Each row was made from one path, in order. Every step used is in the known rows, and no mark comes twice. Write each row's path.
(in the rows, 128 means zero)
Known rows
Z, S, E: [134 154 110 123 148 139 142 133 120 110 121 129 108 120 150 122 114 117
  92 148 154]
U, H, S, T: [151 133 156  88 154 112 118 153 121 121 152 166 117 111 188 142 161 116
 148 198 110]
V, D, T: [134 167 124 128 137 108 123 159 107 130  89 123 163 103 138 158 116 130
  92 142 112]
S, T, D, V, U, H: [168 164 150 118 192  64 136 143 137 141 107 110 146  90 226 161 142  83
 121 151  80]
D, T, S, H: [164 174 122 109 184 127 141 148 119 112 115 145 135  89 150 151 134 136
 128 205 120]
H, U, T, S, E: [136 138 149 124 168 136 146  96 122  72 157 175 104  51 181 136 104 145
 172 141 162]
H, S: [134 126 119 128 150 121 125 137 132 119 165 144 120 155 132 154 125 136
 135 151 154]
V, U: [137 126 119 146 149 111 134 126 118 122 122  85 145 114 138 138 113 119
 122 122 152]
V, D: [118 150 126 126 114 129 131 146  95 140 109 112 147 120 149 134 127 127
 107 114 130]
T, D, V, U: [152 154 110 154 188  74 143 125 147 140 119  92 146 133 172 174 108 104
 104  99 125]
T, S, E: [144 162 125 144 161 133 143 134 110 107 150 126 105 107 161 133 109 136
 144 158 147]
U, V, D, T, S, E: [148 177 123 125 144  93 143 181  99 127 111 132 121 140 214 148 130 137
 114 162 126]
V, D, T, S, H, U: [146 193 115  99 180 146 154 132  97 101 100 158 166 104 171 169 113 140
 123 165 156]
U, H: [128 116 138 125 116 104 126 145 126 128 128 140 129  94 190 130 160 126
 133 140  97]
S, H, U, T, D: [136 158 147  89 198 147 155  94 138 102  98 175 136  78 194 136 129 118
 152 135 143]
E, S, H: [154 150 115  94 137 150 149 131  94 136 119 141 124 155 156 133 144 105
 138 220 136]
T, D: [135 155 122 147 173 126 125 118 137 125 112 124 133 132 161 138 124 119
 124 124 121]
E, S, H, U, T: [146 128 139  75 146 153 152  94 109 100 126 191 122  98 175 138 136 116
 168 208 151]
E, S, H, U: [148 144 109  87 153 168 159 103 106 111 125 171 136 175 159 145 116 109
 154 197 166]
T, U, H, S, E: [151 146 111 137 130 112 141 135 130  98 162 136  86 134 232 162 106 138
 168 107 152]
D, T: [143 145 127 130 148 107 121 141 138 119 109 140 142 112 117 151 118 130
 114 157 108]
U, T: [125 109 157 114 121 112 121 120 131 117 129 146 112  52 147 118 149 136
 142 138 111]
E, S, H, U, T, D: [153 153 131  93 187 151 148  83 118 100 112 185 127 100 212 147 135 109
 163 198 145]
H, S, E: [141 154 121 130 172 126 148 153 120 114 159 142 106 157 143 151 100 121
 136 147 168]

Write each row's path
[132 168 106  59 136 129 160 146 117 126  69 171 158 175 204 151 142 124
  78 162 158] -> Z, S, H, U, V, D, T
[151 143 121 153 173  48 140 141 145 139 116 102 146 101 236 177 137 103
 112 113  92] -> T, D, V, U, H
[139 136 124  83 151 145 162 119 130 118 137 174 118 184 207 127 152 139
 167 162 165] -> T, S, H, U, V
[143 158 122  76  76 137 119 118 109 132  98 117 110 166 220 118 151 130
 112 128 141] -> Z, S, T, U, V, D
[145 129 119 138 145  72 149 138 138 139 134  95 143 132 136 162 110 112
 108 101 132] -> D, V, U
[150 145 148  91 171 135 123 138 122 121 155 154 117 143 125 138 128 116
 144 183 142] -> H, S, T
[138 122 119 137  89 114 120 111 137 111 130 121 107 100 216 140 135 144
 160  95 111] -> T, U, H
[141 153 122 124 123  87 121 168 111 132 116 136 135 140 204 153 157 151
 113 172 111] -> U, V, D, T, S
[154 117 140 139 152  59 133 119 133 112 162 113 116  28 178 164 139 139
 137 150 118] -> D, V, U, T, S
[143 158 120 138 169  92 139 127 157 144 123 132 128 150 161 165 122 114
 113 106 100] -> T, D, V
[115 131 130 108  88 105 134 161 105 159 107 125 134 173 194 122 161 130
 113 112 124] -> U, V, D
[107 127 127 102 101 122 145 131 116 137 115 154 144 197 196 136 133 133
 129  90 157] -> H, U, V, D
[165 167 111 155 218  47 162 164 139 126 149 117 121 131 252 198 105  96
 120 127 134] -> T, D, V, U, H, S, E
[159 181 149 102 185 104 133 130 147 148 115 140 128 138 150 148 129  96
 119 142  88] -> S, T, D, V
[131 149 125  85 160 166 165 112 126 117 112 162 147 151 140 134 110 117
 146 127 168] -> S, H, U
[136 117 114 120  75 117 125 113 148 133 131 121  94 198 194 126 136 146
 161  83 138] -> T, U, V
[143 163 124  76 191 116 161  90 162 108 108 186 125  83 200 163 140 115
 100 136 133] -> Z, S, H, U, T, D, V
[133 135 149 132 165 110 118 109 141 114 113 141 120  55 183 132 146 129
 134 131 106] -> U, T, D
[161 144 143  95 136 148 116 121  99 125 131 147 114 138 134 125 138 100
 145 239 117] -> E, S, T
[147 112 143 147 158  92 121 107 115  93 148 105 123  13 181 139 142 147
 151 166 141] -> V, U, T, S
[161 153 127  86  67 135 119 122  87 140 113 126 104 196 224 129 145 118
 159 171 131] -> E, S, T, U, V, D
[143 159 115 135  96  94 117 145 115 111  90 117 143  74 223 169 126 147
 125 106  97] -> V, D, T, U, H
[159 182 126  96 183 110 127 116 149 134 113 143 122 125 160 149 141  98
  83 163 100] -> Z, S, T, D, V
[151 175 149 110 191 142 120 118 128 129 105 133 130 121 153 122 132 102
 134 160 108] -> S, T, D
[165 178 139 104 209  99 131 138 150 138 150 157 116 163 156 176 125 104
 125 163 112] -> H, S, T, D, V
[130 148 128 108 110  85 127 177 118 148  88 134 143 158 184 145 148 133
  97 135 108] -> U, V, D, T
[144 162 145  81 193 110 169 105 157 123 109 185 129  96 193 161 130 112
 138 114 121] -> S, H, U, T, D, V
[176 175 133 108 178 108 128 118 127 143 128 151 117 158 168 160 134  87
 130 213  90] -> E, S, T, D, V
[155 139 116 140 110  94 113 125 148 100 113 134 123  88 203 162 126 146
 147 120  93] -> D, T, U, H
[167 165 129 113 189  72 129 132 140 128 104 114 140  83 237 161 153  85
  85 173  93] -> Z, S, T, D, V, U, H
[134 115 126 126 139  97 124 151 131 120 162 156 119 119 196 157 156 133
 139 159 123] -> U, H, S
[161 151 128 105 143 145 116 105 133 104 157 136 100 152 145 148 107 135
 169 139 156] -> H, S, T, U
[136 117 150 130 134 109 113 109 123  99 155 147 103  27 169 128 158 156
 156 171 116] -> U, T, S
